Known rows, with every step that occurs:
bimozup-poko-rafiteg: [  1.2 -17.5   7.8  -3.9   3.1  -4.6 -25.4  24.1   9.9  -7.9  11.3  -0.2
   7.1   2.3  -6.7   7.3  32.2  15.7   0.0  31.3 -13.5]
bimozup-poko-rafiteg-zume-bafor: [  8.8 -14.2  26.5 -31.8  16.6   1.2  -3.9  52.5  18.9  15.0  15.7  -3.6
  -9.7  27.2 -24.7  18.1  49.3  29.2  12.4  44.5 -21.8]
rafiteg-zume-bafor-poko-vuvukor: [-11.4  -3.6  32.7 -45.8  44.3  21.3   4.5  44.6  22.6  -5.3  18.4  -6.1
  -4.1  21.7 -28.5  16.5  35.4  39.2   2.8  32.2 -40.6]
bimozup-zume: [ 11.9 -12.2  -8.5  -8.8 -25.3  16.6  -2.9  -2.5   6.6  -4.7   5.4  -0.2
   6.7  20.9 -14.0  14.1 -26.3 -21.6  15.8  -8.6  17.5]
rafiteg-zume-bafor: [  8.5   3.2  19.4 -24.8  11.9   5.9  22.7  27.9   9.3  21.0   4.2  -3.9
 -15.4  25.9 -18.1  11.1  17.3  12.8  11.4  12.6  -6.7]
bitod-zume-vuvukor: [ -7.2 -11.1 -14.4 -34.8  -4.9   3.1  21.9  16.7  19.7  19.5   6.2  -2.9
   5.0  24.7   6.2  34.3  16.5  -2.4   3.4  17.5  -9.2]
vuvukor-zume-bimozup-poko-rafiteg: [  8.0 -22.6  -5.9 -46.3   4.4   1.1 -23.2  32.4  10.3 -20.9   4.9  -8.1
  10.4   9.8 -12.9  23.0  33.0   8.3  14.4  34.0 -17.4]
rafiteg-zume-bafor-poko-bimozup: [-14.3  16.7  18.3 -52.7  39.9   8.0  19.0  51.6  11.6   3.2   7.0 -19.7
 -24.5  41.2 -12.8  29.2  38.3  20.5   1.4  25.9 -22.3]
bimozup-zume-vuvukor: [  4.4 -18.4 -35.7 -32.6  -8.5  12.0  11.4   7.1  11.5 -12.7  -0.1  -3.6
  12.8  26.1  -7.6  28.4  -9.9 -26.7  25.0  10.1   8.9]
rafiteg-zume: [  1.8   2.0  13.3 -16.4  -3.6   8.5  18.5  13.7  15.6  11.2   0.0   8.5
  -6.9  21.4   1.0  19.7   4.8   6.5   0.8  -8.5 -13.2]
bafor-poko-rafiteg-zume-vuvukor: [-13.5 -10.1   1.8 -56.4  26.7  24.3  11.6  42.0  28.4 -18.9   9.4   4.3
  24.3  21.9   1.6  38.9  44.9  21.6  -0.5  33.5 -35.4]
bitod-zume: [  1.5  -4.6  14.8 -13.4 -21.0   7.1   9.2   8.1  14.7  26.5  11.0  -1.3
  -1.7  19.2   1.6  19.9  -0.8   0.8  -5.5  -2.1   1.1]
bitod-zume-bafor-poko: [-16.3  -2.5  17.1 -22.9   3.7  17.7   1.5  27.9   8.9  29.0  24.6  -8.0
  -6.1  19.2 -33.3  20.2  31.2  22.3   6.9  31.0  -7.3]
bitod-zume-bafor: [  6.4  -3.2  20.2 -22.0  -4.2   4.5  11.8  22.1   8.4  37.1  14.7 -12.2
 -11.0  22.6 -17.4  11.6  10.5   8.2   5.7  20.7   5.1]
zume-bafor-poko: [-17.2   3.8   4.0 -12.2  27.8  10.9  -6.6  19.8  -6.2   2.1  12.9  -8.1
  -5.9   1.0 -34.6   1.4  31.7  22.3  12.3  33.7  -8.5]
bimozup-poko: [-13.0  -9.9 -10.1   9.1  -1.8 -11.2 -14.5  10.0   0.4   6.8   5.7   4.8
 -15.3   3.7 -15.9  10.3  28.4   9.0  11.5  17.2 -10.5]
bafor-zume-bimozup: [  3.9   7.1 -42.5 -31.1  28.4  10.4   2.7  -8.5  -1.5 -17.3  -8.1 -26.3
  10.4  -5.7   0.5   7.5  11.4  15.4  35.8  -6.4 -11.9]
bimozup-poko-vuvukor-zume: [  3.3 -27.9   9.7 -39.5   3.3   3.5 -25.7  33.0  14.6  -9.6  11.6   2.5
  -1.3  16.7 -26.5  22.6  17.2   2.4   3.3  28.5 -31.2]
vuvukor-zume-bafor-poko-rafiteg: [  8.9 -13.3  27.6 -55.6  15.0  29.3 -19.6  45.8   0.5 -11.2  20.7  -7.1
  20.0  10.7 -40.8  14.1  22.9   9.0   5.5  46.6 -11.1]

Rows:
[  0.9  -2.8 -50.2 -40.1  25.5   9.7  13.7   4.8   2.6 -11.4  -5.7 -15.6
  14.9   4.4  -4.8  19.8  15.0   1.0  36.3  11.9 -18.8] -> bafor-zume-vuvukor
[ 18.9   1.4  -0.7 -43.5  10.8   1.7   7.7  28.6   2.5  -4.4   3.1 -31.8
 -15.4  42.7 -12.9  13.6 -14.5 -20.6  14.9  17.4  17.9] -> poko-bimozup-zume-bafor
[ 11.0  -2.0  13.1 -44.1  16.9   8.4  10.9  22.7  26.8 -18.4  -1.5 -10.8
  14.6  14.6  18.9  17.0  21.6  23.5  -0.1   5.2 -18.5] -> poko-rafiteg-zume-bimozup
[ -4.2   5.5  10.3 -66.2  27.4  11.4  -2.1  48.3  -4.4  -6.1   8.1 -21.2
 -12.0  30.4 -28.8  26.3  20.8  -4.8   3.5  35.4  -9.6] -> vuvukor-zume-bafor-poko-bimozup
[  7.0  -6.1 -13.0 -42.0   1.9   5.5   2.7  11.8   1.2 -11.8  -6.4  -6.5
   4.9   7.6  -4.7  16.7   1.3  -8.0  12.8   1.1  -4.7] -> vuvukor-zume-bimozup
[ -3.9 -21.6  -7.6 -45.3  14.7  -1.2   6.9  45.0  29.5  -4.2   6.5   4.4
   6.0  28.6  -0.4  39.9  54.0  17.3  10.4  42.6 -35.2] -> bimozup-poko-rafiteg-zume-vuvukor
[  8.3 -16.0  15.8 -35.9   7.1  33.3 -21.2  30.8   9.5 -18.1  24.4 -14.5
  21.4  19.0 -38.7  10.6   8.3   4.6  17.2  38.2   5.8] -> bimozup-zume-bafor-poko-rafiteg
[ -3.3  -5.2  22.5 -25.6  31.9  17.0 -18.5  33.1   2.9 -13.6  18.7 -14.2
  16.7  -1.3 -25.8  -2.7  35.6  28.0   1.7  46.5 -10.4] -> zume-bafor-poko-rafiteg
[ -1.7 -17.1  12.1 -39.4  24.0  30.3 -18.2  29.4  14.4 -20.1  23.7 -16.4
   9.1  21.0 -43.4   9.8   3.0  11.8  16.7  34.4 -11.0] -> bimozup-zume-bafor-poko-vuvukor
[  8.3 -11.2   4.3 -54.9  16.8  11.1  22.1  34.3  28.8 -13.1   1.0   0.1
  21.1  24.9  15.3  29.7  25.7   8.3  -2.0  23.2 -25.6] -> poko-rafiteg-zume-vuvukor
[-15.7  -4.9 -18.3 -21.2  13.3  -8.6   8.6  20.0  17.3   4.4  -2.5   0.7
 -20.6  23.3  -5.3  31.5  45.9  27.4  21.7  12.4 -25.9] -> rafiteg-zume-bimozup-poko
[ -5.1  -0.9  -5.6 -25.9  -4.9   0.4  12.5   3.2  15.8  12.5   3.4 -14.1
  -0.7  14.8   9.2  19.5  12.8  11.8   4.6   1.1  -3.7] -> bitod-zume-bimozup
[  6.0  -6.2 -35.1 -56.8   8.4  -1.1  18.3  23.3  14.4 -23.7  -5.2 -23.0
   0.9  43.6  10.8  36.6  -9.9 -33.3  12.7  14.5   5.7] -> poko-bimozup-zume-vuvukor
[ -4.1 -13.9 -13.5 -17.7  22.6 -10.3 -21.1  19.6  11.3 -22.0   3.5 -13.4
   6.9  -1.6   1.8   7.0  45.4  27.5  11.4  34.4 -18.9] -> zume-bimozup-poko-rafiteg
[-12.2 -13.6  -3.2 -39.9  34.1  -6.4   1.2  30.9  32.4 -13.4   2.5  -7.5
 -12.3  23.5  -0.9  27.0  46.0  38.5  11.4  21.4 -47.5] -> rafiteg-zume-bimozup-poko-vuvukor
[  9.3 -26.0  16.8 -47.5  22.6   1.0 -21.6  47.8   7.3   1.7  15.8  -8.1
 -10.9  19.2 -46.3  13.5  26.8   8.6  14.3  49.8 -27.4] -> bimozup-poko-vuvukor-zume-bafor
[ -5.0 -15.5 -25.5 -33.5  -0.8  -4.8 -11.7  19.9   1.1  -4.4  -0.2  -1.4
  -9.1  12.2 -21.6  27.2  30.3   2.0  24.0  20.3 -15.5] -> vuvukor-zume-bimozup-poko
[-14.8  10.5  18.4 -50.8  21.4   6.0   8.3  43.9   9.7  19.1  17.5 -28.3
 -18.5  37.2 -12.5  29.1  32.1  16.6  -4.8  35.2  -8.8] -> bitod-zume-bafor-poko-bimozup
[ 10.4 -14.0   0.4 -60.6  23.5   8.6  -6.4  18.8  14.7 -31.9  -1.8 -13.6
  14.4   6.8  -3.5  12.6   0.2   3.6   1.8  12.2 -23.9] -> poko-vuvukor-zume-bimozup
